Every row comes from one small tree of marks. Brackets hold a mark, then the marks that hang from it, in alphabetical order. Every link used is in the known rows. Which tree was each row made from?
In the rows, 128 means zero.
Known rows:
{L E}: [134 153 123 128 101 102  81 142 160  98 121 124 102 148 166 137 137 124
 142 123 118 160 104 137 131 122 121 117  87 161 107  88 153 112 115  98
 126 165 158  97  85 155]
{B {L A {E {J C D}}}}: [ 71 157 142 103  95 118  74 163 156 105 108 134 119 205 168 132 129 113
 111 136 133 150  97 117 126 137 111  81  86 145 113  85 160 131 114 139
 132 207 152  94  73 150]
{R P {X C}}: [165 138 125 180  78  68  54 116 161 106 146 161  96 162 188 158 146 121
 173 113 124 160 116 138 170 107 132 111 100 179  90 119 144 115 106  95
 126 130 123  93 151 134]
{B {L {E {J C}}} {P R}}: [101 154 130 132  74  80  75 145 161 103 129 113 105 156 171 151 140 107
  98 132 135 142  74 148 141 120 141  98  94 155 122  85 140  85 126 127
 131 186 164  95 103 120]
{L {E {J C}}}: [103 156 134 105 103 105  74 142 160 101 128 132 100 179 163 137 126 114
 117 126 116 154  81 144 122 118 128 101  89 152 110  76 153  95 113 131
 125 202 172  95  79 150]
{P {R {X {C {J D} L}}}}: [173 121 142 199  54  76  84 120 150 123 144 184 114 197 201 164 136 112
 170 143 125 149 106 147 165 112 153  86  98 172  83 134 141 116 126 101
 141 106 102 106 157 127]
{H A {C L} T Z}: [187 161 124 139  93 152  88 122 166  96 119 153  97 132 142 117 132 136
 189 143  40 176 219 123 155 139 129  92  73 170  70 133 153 137 120  74
 127  75 131 114  72 165]
{J {C {H A Z}} D}: [143 171 133  69 103 171  88 106 156  97 112 135 113 170 156 111 128 120
 190 110  85 154 103 139 193 128 136  89  73 168  75  91 155  92 124 104
 114 165 144  90  61 159]
{T {H A C Z}}: [179 174 117 108  96 145  71 115 160  94 124 118  93 131 142 113 148 135
 202 120  39 173 157 111 157 137 138  91  77 173  83 123 155 124 117  74
 126 116 161 102  68 160]
{H A C T Z}: [178 167 117 125  97 154  62 114 165  92 121 138  94 114 141 114 136 136
 190 127  31 172 191 120 161 133 126 104  78 173  76 119 153 124 119  71
 122 101 149 104  67 164]
{P {R {X {C H}}}}: [162 133 126 146  69  82  62 102 155 103 141 138 114 134 185 162 157 117
 177 101 131 153  99 140 180 102 133 112  93 183  86 112 150 117 117  83
 112 157 126  88 153 132]
{D J {L {A {H C}} B}}: [127 163 135 104  95 126  93 139 152 115  94 160 136 160 146 118 149 124
 148 120  85 168 130  81 130 130 101 108  92 163 104 128 160 145 121 100
 119 191 143 109  92 153]
{C J L {P {R X}}}: [175 126 135 181  59  67  90 121 175 113 146 181 116 156 189 161 131 118
 160 138 117 144 114 155 167 111 140  97  98 177  91 112 139 115 119  86
 149 100 126 107 139 123]
{P {R {X {C J}}}}: [182 127 128 201  57  69  63 107 164 116 152 165 108 157 191 166 150 119
 152 122 117 156  87 147 160 105 146 105 100 178  92 117 145 105 122  86
 135 115 128  97 153 125]
{E {J {C P} D}}: [ 95 156 142  88  89 109  74 135 156 104 115 166 101 194 165 127 107 107
 158 126 110 130  99 148 157 114 127  92 100 162  98  88 143  84 115 144
 133 208 165  93  72 144]
{E {J {D {L A B}}}}: [ 83 164 146  88  90 119  90 160 138 113  99 156 143 214 151 122 118 111
 135 136 137 142  95  86 145 124 104  98  89 159 116 112 153 124 124 118
 134 192 125  99  93 159]
{D J {L B E}}: [ 92 155 134  95  98 102  97 162 130 112  97 120 134 186 161 131 126 112
 115 144 137 168  82 113 130 123 126 113  91 148 122 109 150  93 124 113
 131 160 149 103 103 146]
{T {H A {C {L {B P}}}}}: [159 168 126 114  66 100 116 126 164 102 113 123 102 126 137 121 149 130
 162 132  71 151 192 120 166 137 128  88  85 172  93 155 138 112 134  93
 139 103 144 118  89 149]
{L A B E}: [107 165 129 120  96 103  91 143 170  99 111 130 125 147 151 131 150 127
 118 121 132 152  99 104 151 125  98 116  87 162 119 100 158 125 119  88
 132 161 154  98  90 155]
{Z {H C}}: [161 152 119 121  89 116  74 119 172  99 113 151  97 135 149 129 137 128
 175 112  73 162 182 126 138 121 106 123  87 173  88 128 154 135 114 101
 119 159 150  99  76 160]
{C {H A} J L P}: [162 134 133 130  74 110 127 132 163  98 121 163 120 150 166 142 122 130
 162 134  96 152 153 158 153 134 129  81  71 170  73 114 148 110 120  89
 141  96 133 108  84 152]
{E J}: [137 152 127 122  95 103  77 139 151 103 122 143  97 168 158 140 120 120
 148 124 114 153 111 132 114 119 121 110  86 167 105  91 151 111 117 108
 123 189 154  94  82 156]
{R {X {C {H T Z}}}}: [165 138 124 150  89 142  56  99 152  95 131 135 108 134 166 143 141 127
 188 118 100 170 158 117 216 115 129 105  76 184  66 100 156 128 117  63
 108  94 142  91 127 147]
{L B {E J}}: [ 84 156 132 113  94  87  78 152 140  98 118 123 110 167 152 141 131 117
 124 134 125 150  89 120 123 119 121 114  85 155 122 104 150  93 121 105
 130 179 162  96  96 150]
{B L P}: [151 152 117 149  73  92  97 133 168 103 106 123  96 132 159 141 137 124
 132 121 134 152 149 140 149 131 116 114  89 172 104 101 141 113 132 105
 126 152 147  97  79 140]
{H A {C L} Z}: [185 162 126 134  88 126 102 120 164  98 117 154  97 150 147 123 140 134
 194 131  62 173 173 127 125 137 130  96  75 169  81 145 153 129 120  87
 125 118 130 109  75 158]
{L A {B P} {E J}}: [ 83 165 134 121  85  88  90 157 154 100 117 123 121 157 150 138 142 118
 103 127 136 134  77  98 140 120 106 111  86 163 129  97 147 107 124 101
 134 182 169  98 104 140]
{Z {H {A L} C T}}: [155 170 112 110  94 154  48 128 172  85 114 141 100 112 136 112 136 137
 189 135  21 168 177 141 136 130 117 102  76 168  68 142 148 109 117  77
 126  78 144 107  59 180]
{A L}: [148 164 117 114  95 107  75 131 172  96 112 133 100 141 156 131 138 128
 163 123 114 158  82 158 110 121 116 116  88 167  96 107 146 100 123  96
 124 159 146  96  69 166]
{D {J C} L}: [139 157 134  88 100 125 101 135 158 120 101 146 120 198 164 124 116 111
 122 128 125 170 100 139 137 121 127 102  97 156 101  85 151  99 121 138
 122 183 149 102  79 148]
{Z {H A {C P} T}}: [151 159 118 121  86 145  58 125 170  86 118 161 101 111 140 117 127 133
 190 130  21 157 221 127 184 127 117 102  84 175  70 130 147 110 108  80
 134  74 159 107  67 162]
{L A B}: [135 167 127 121  89 108  96 126 178 105 106 147 121 146 145 128 145 129
 130 113 129 150 124 107 160 124  92 119  89 173 110 103 156 129 123  88
 129 163 142  98  82 158]
{C {H A} J}: [171 142 125 119  84 122 101 122 160 100 123 137 115 139 163 138 130 131
 153 116  88 159 127 150 140 131 126  95  70 170  79  97 154 111 124  84
 127 133 139  98  78 161]
{Z H}: [161 156 119 134  96 134  81 122 168 101 115 151 104 155 152 131 128 126
 164 119 101 159 144 127 164 120 117 121  82 174  90  97 153 113 117  90
 121 130 150  95  74 162]
{C L {P R}}: [161 148 129 146  75  85 101 130 173 103 126 166 109 147 170 145 132 119
 166 132 125 142 126 151 164 115 132 106  97 175  99 107 140 109 117  92
 138 129 134 106 104 136]
{P R}: [169 155 121 136  87  99  76 120 170 106 129 140 104 134 167 142 140 120
 159 115 116 150 100 143 152 112 129 121  96 175 104  90 147 109 121  88
 124 165 140  96  98 145]
{J D}: [144 155 128 112  94 117  81 131 154 107 111 146 102 168 167 128 122 119
 174 120 114 146 121 136 149 121 120 111  92 169  97  96 148 114 122 110
 124 183 139  95  76 159]
{C {H T Z} {P {R X}}}: [156 145 124 122  86 133  46 103 163  91 139 136 119 105 170 141 136 119
 201 118  92 148 130 127 240 106 133 111  86 189  77  78 147 118 113  50
 119 104 149  91 130 131]

Which tree is each row?
[191 147 125 166  93 135  80 104 171 104 129 165  95 134 155 129 148 135
 188 117  47 170 139 124 140 130 131 108  79 173  79 112 158 134 123  77
 120 150 161 104  78 150] | {A {H {C J} Z}}
[158 140 132 178  63  75 100 124 165 103 128 176 105 160 176 154 142 119
 168 133 132 147 126 149 170 112 139  99  99 176  93 132 139  98 116  96
 139 107 131 106 123 130] | {X {C L {P R}}}
[164 148 124 150  75  82  42 105 173  99 145 169 102 103 173 142 161 123
 210 102  60 144 121 132 170 105 131 116 107 183  87 119 144 121 111  79
 122 175 153  98 128 127] | {A {H {C {P {R X}}}}}
[148 119 144 189  55  74  93 128 152 114 131 196 111 202 194 156 124 117
 176 146 123 145 134 147 170 117 140  81  98 171  76 140 139 110 119 113
 149  96 122 107 137 129] | {R {X {C {J D} L P}}}
[167 147 133 175  80 106 114 130 174 108 115 173 113 179 164 143 147 130
 142 126 137 162 148 117 144 128 108  95  85 172  90 122 157 146 116  97
 130 122 124 107 100 155] | {X {C {L A}}}
[174 142 130 164  70  81  68 111 174 103 143 183 105 122 175 146 156 123
 208 117  69 148 146 135 165 111 134 105 102 180  82 133 143 134 113  82
 127 150 134 108 133 128] | {A {H {C L {P {R X}}}}}
[104 172 121 119  75  72  75 138 165  94 121 105 115 117 159 139 159 116
 134 131 131 134  25 151 145 109 132 124  96 164 124 117 130  62 136  87
 134 149 155 100 113 134] | {A {L {B {P R}} E}}
[140 135 142 181  49  80 131 126 150 119 110 172 111 192 170 147 131 116
 136 147 139 136 137 140 174 124 134  92  91 169  94 149 132  91 144 118
 146 105 122 113 119 131] | {X {C {J D} {L {B P}}}}
[132 174 119 120  69  78  80 122 172  99 116 123 111 114 152 135 153 118
 147 123 129 131  50 154 155 108 126 126  98 175 115 122 128  66 141  86
 131 150 145 100 105 137] | {A {L {B {P R}}}}
[112 180 122 131 110 141  69 128 157  87 116 125 112 140 142 119 161 131
 177 133  92 163  35 122 152 127 136 116  74 160 101 110 151  77 128  63
 120 128 168  98  77 159] | {A {H Z} {L B E}}
[ 97 145 126 134  91  91  72 165 140  96 116 115 102 169 165 149 129 119
 121 141 130 164 115 129  99 134 124 101  81 150 115  97 155 118 116 111
 129 173 156  93  84 149] | {B {L {E J}}}
[118 140 135 122  90  77  90 159 148  99 124 140  97 169 163 146 130 120
 146 140  98 161 152 132  74 127 119  99  83 152 106 131 154 143 112 121
 128 189 147 108  97 152] | {H {C {L {E J}}}}
[111 162 124 126  82  83  97 136 160  99 113 114 108 132 153 136 144 120
 121 123 132 141  98 128 163 117 119 125  91 165 120 104 139  85 132  99
 131 157 164 100  99 138] | {L {B P} E}
[123 161 129  99  70  96  77 132 156 101 108 147 111 149 152 119 139 127
 175 137  60 149 105 156 100 132 123  95  88 158  91 170 140  88 135 107
 144 142 129 107  75 162] | {H {A {L B}} {C {J D}}}
[ 67 155 143  86  96 103  69 153 148  98 121 147 106 196 172 130 112 106
 147 134 112 133  75 145 147 115 132  90  98 151 107  84 145  80 110 144
 137 206 175  94  80 141] | {L {E {J {C P} D}}}
[107 153 135 101 101 117  85 160 138 107 109 131 125 194 173 125 122 113
 152 138 126 155  93 123 142 124 128 104  90 151 108 100 149 112 119 119
 130 172 136  99  91 158] | {J {D {L E}}}
[110 144 147 141  82 103 120 156 160 114 110 161 136 196 169 137 131 122
 119 151 133 146 116 113 147 136 110  89  81 153 107 117 154 137 127 102
 150 129 127 112  99 152] | {C {J D} {L A B E}}
[146 161 133 145  84 118 104 110 168  94 110 177 104 136 138 121 149 132
 202 127  70 156 169 114 179 129 122 108  85 174  85 147 149 118 123  79
 127 129 154 111  84 142] | {A {H {C {L B} P} Z}}
[113 156 134 104 108 121  93 172 144 113 102 130 140 192 171 131 132 117
 116 136 132 171  77  98 114 128 113 102  87 151 116  86 160 135 110 107
 128 170 150 101  97 153] | {D J {L A E}}
[166 129 134 143  86 148 112 122 167  96 120 159 117 140 160 137 112 129
 169 147  94 159 188 140 203 131 126  89  67 176  65  90 152 135 121  69
 135  63 147 109  86 149] | {C {H T Z} J L P}
[171 141 124 176  68  75  54 106 160 108 144 153 104 149 184 159 155 118
 169 112 124 155  91 137 169 102 140 115 103 180  96 117 145 104 118  86
 123 138 129  92 149 130] | {P {R {X C}}}
[ 92 152 142 115  85  78 100 160 157 100 113 146 120 169 149 139 144 123
 122 137 112 154 148  99  94 130  94  99  84 153 118 142 159 155 115 110
 134 185 142 110 102 152] | {H {C {L A B {E J}}}}
[105 158 145  80  96 126  85 145 145 115 109 157 119 224 163 121 105 105
 141 133 122 148  95 133 142 119 130  90  94 154 101  92 148  99 121 152
 126 211 138  97  77 155] | {E {J C {D L}}}
[154 176 126 152 110 185  75 111 175  98 114 157 121 126 130 112 150 137
 165 125  73 161 144  79 225 131 111 112  74 179  86  80 161 132 125  43
 119  98 157 103  72 163] | {L {A {H T Z}} B}
[170 161 116 124  93 156  59 121 168  92 119 149  99 116 138 116 130 135
 180 127  23 167 221 122 166 130 117 106  78 173  71 125 153 124 114  78
 124  85 146 107  66 172] | {Z {H A C T}}
[138 158 130  85  98 138  95 100 178  91 113 141 110 143 154 124 131 122
 172 104 113 151 115 146 203 117 120 106  83 175  83  80 153 100 116 102
 117 168 171  90  69 143] | {J {C {H Z} P}}
[145 150 123 106 100 156  77 115 163  85 115 134 110 114 151 127 122 128
 186 122  91 154 167 129 217 122 117 109  75 181  74  76 152 120 115  66
 119 111 165  95  77 153] | {C {H T Z} P}
[165 172 117 128 104 140  60 111 171  90 118 146  92 122 145 116 160 136
 214 115  52 169  97 133 118 127 125 114  80 171  81 127 153 118 122  76
 110 166 161  99  66 163] | {A {H C Z} L}
[130 148 137 192  89 115 102 143 167  95 125 180 118 169 169 141 160 132
 158 133 111 156 116 109 166 129 122  86  84 165  88 112 155 126 106  83
 134 110 156 109 105 146] | {X {C {L {A H} E} P}}
[157 131 137 190  60  79 127 121 162 114 116 175 111 183 162 151 136 127
 125 143 135 160 149 141 150 127 127  97  86 167  92 146 146 106 133 102
 143  89 123 113 111 144] | {X {C J {L B}}}
[158 147 136 142  70  80  86 108 189 109 139 175 111 160 179 145 137 113
 159 123 124 142 111 161 192 105 136  99 107 175  91 102 139 102 115 110
 137 137 135 103 124 124] | {J {C L {P {R X}}}}
[173 134 131 184  71  81  91 118 160 110 130 168 102 178 177 154 142 124
 164 128 133 165 146 136 153 117 130 100  92 174  83 133 148 124 118 100
 127 113 118 103 132 143] | {R {X {C L}}}
[106 187 118  97  85 112  80 147 155  87 118  83 111 124 142 119 157 128
 147 139  90 147  57 133 157 131 142  92  81 160 107 122 134  57 133  78
 141  92 171 105  83 156] | {T {H {A {L {B P} E}}}}
[133 164 142 117  64  94 117 113 173 117 112 156 115 170 163 130 133 106
 138 129 139 123 109 150 205 112 135 102 103 170 106 114 130  81 143 126
 135 163 127 109 105 127] | {J {C {L {B {P R}}}} D}
[ 95 168 122 105  94  91  77 144 161  90 109 113 112 141 151 130 148 125
 139 134 126 154  60 146 119 122 116 120  87 155 114 121 145  82 126  93
 131 150 155  98  84 160] | {A {L B E}}
[149 142 137  81  97 123 125 125 161 113 103 142 114 177 168 137 119 115
 138 122 132 165 140 156 141 125 119  93  82 162  84  87 156 124 121 128
 113 186 142 104  81 150] | {D {J {C H L}}}
[113 176 121 139  83  99  70 131 163  92 128 119 115 108 156 134 170 120
 153 127 104 136  16 141 160 112 141 120  91 166 114 108 133  60 137  71
 126 148 164 102 108 138] | {A H {L {B {P R}} E}}
[137 128 140 136  79  85 103 151 154 111 120 156 106 177 181 141 127 121
 155 147  91 156 159 145 100 133 124  91  87 151  94 137 151 148 121 123
 140 161 132 114  97 150] | {H {C {J D} {L E}}}
[146 140 125 112  74  82  62 111 165  95 138 139 119 116 181 152 142 116
 186 102 121 138 100 146 191 101 124 116  96 185  91  93 145 113 112  80
 122 167 142  88 135 129] | {C H {P {R X}}}
[149 157 132 163 107 136 104 147 173 102 124 159 119 161 161 133 153 133
 148 129 106 162 117 105 143 135 115  96  76 162  94  86 163 150 113  78
 124 142 147 109  84 163] | {C {L {A H} E}}
[122 157 125 143  67  60  66 124 160 104 139 116 117 122 173 151 158 112
 135 120 132 134  62 128 187 101 135 127 102 173 123 106 134  82 130  83
 131 150 149  96 151 117] | {L {B {P {R X}}} E}
[137 154 142 115  77 103 100 122 176 110 121 178 111 180 176 132 122 108
 169 132 122 131 114 163 189 113 137  91 105 168  93 101 138  95 120 127
 139 160 133 106  93 134] | {J {C L {P R}} D}
[153 129 132 153  70 109  93 120 160  95 127 159 116 127 172 152 135 120
 171 134 118 147 178 148 211 114 130  93  87 180  73 113 143 120 115  79
 128  84 131 107 124 139] | {X {C {H T} L {P R}}}
[ 65 166 141 104  85  98  84 163 140 104 110 128 125 178 159 132 133 111
 123 133 134 123  71  95 149 120 110 104  89 159 127 100 144 105 127 113
 135 199 159  97 103 141] | {L A {B P} {E {J D}}}
[154 127 130 157  59  90  79 112 154  97 138 161 117 146 181 153 142 127
 173 117  93 154 117 149 175 118 137  85  84 178  69 128 146  92 115  84
 136  93 141  94 130 136] | {R {X {C {H A} J P}}}
[102 178 118 113 100 156  56 145 157  82 113 121 120 130 133 115 139 132
 152 153  61 162 115 129 171 131 128 104  71 156  88 124 146  68 123  64
 135  41 152 105  70 177] | {Z {H {A {L B E}} T}}
[ 96 154 128 142  82  92  85 170 154  99 113 115 114 159 163 147 141 120
 101 134 140 148 103 106 115 135 108  98  81 158 122  89 151 131 120 107
 132 177 162  95  92 139] | {B {L A {E J}} P}
[160 183 126 161  86 141  87 104 177 104 124 151 124 121 144 126 169 125
 164 110 102 138  65  87 221 117 128 120  86 187 107  88 146 103 135  49
 120 139 157  99 105 132] | {L {A {H Z}} {B {P R}}}
[131 164 117 138 115 152  51 142 165  87 126 127 103 117 154 123 146 133
 165 139  69 164  94 140 146 128 130 105  78 159  84  81 150 104 119  68
 120 113 167 104  70 174] | {A {H T} {L E}}
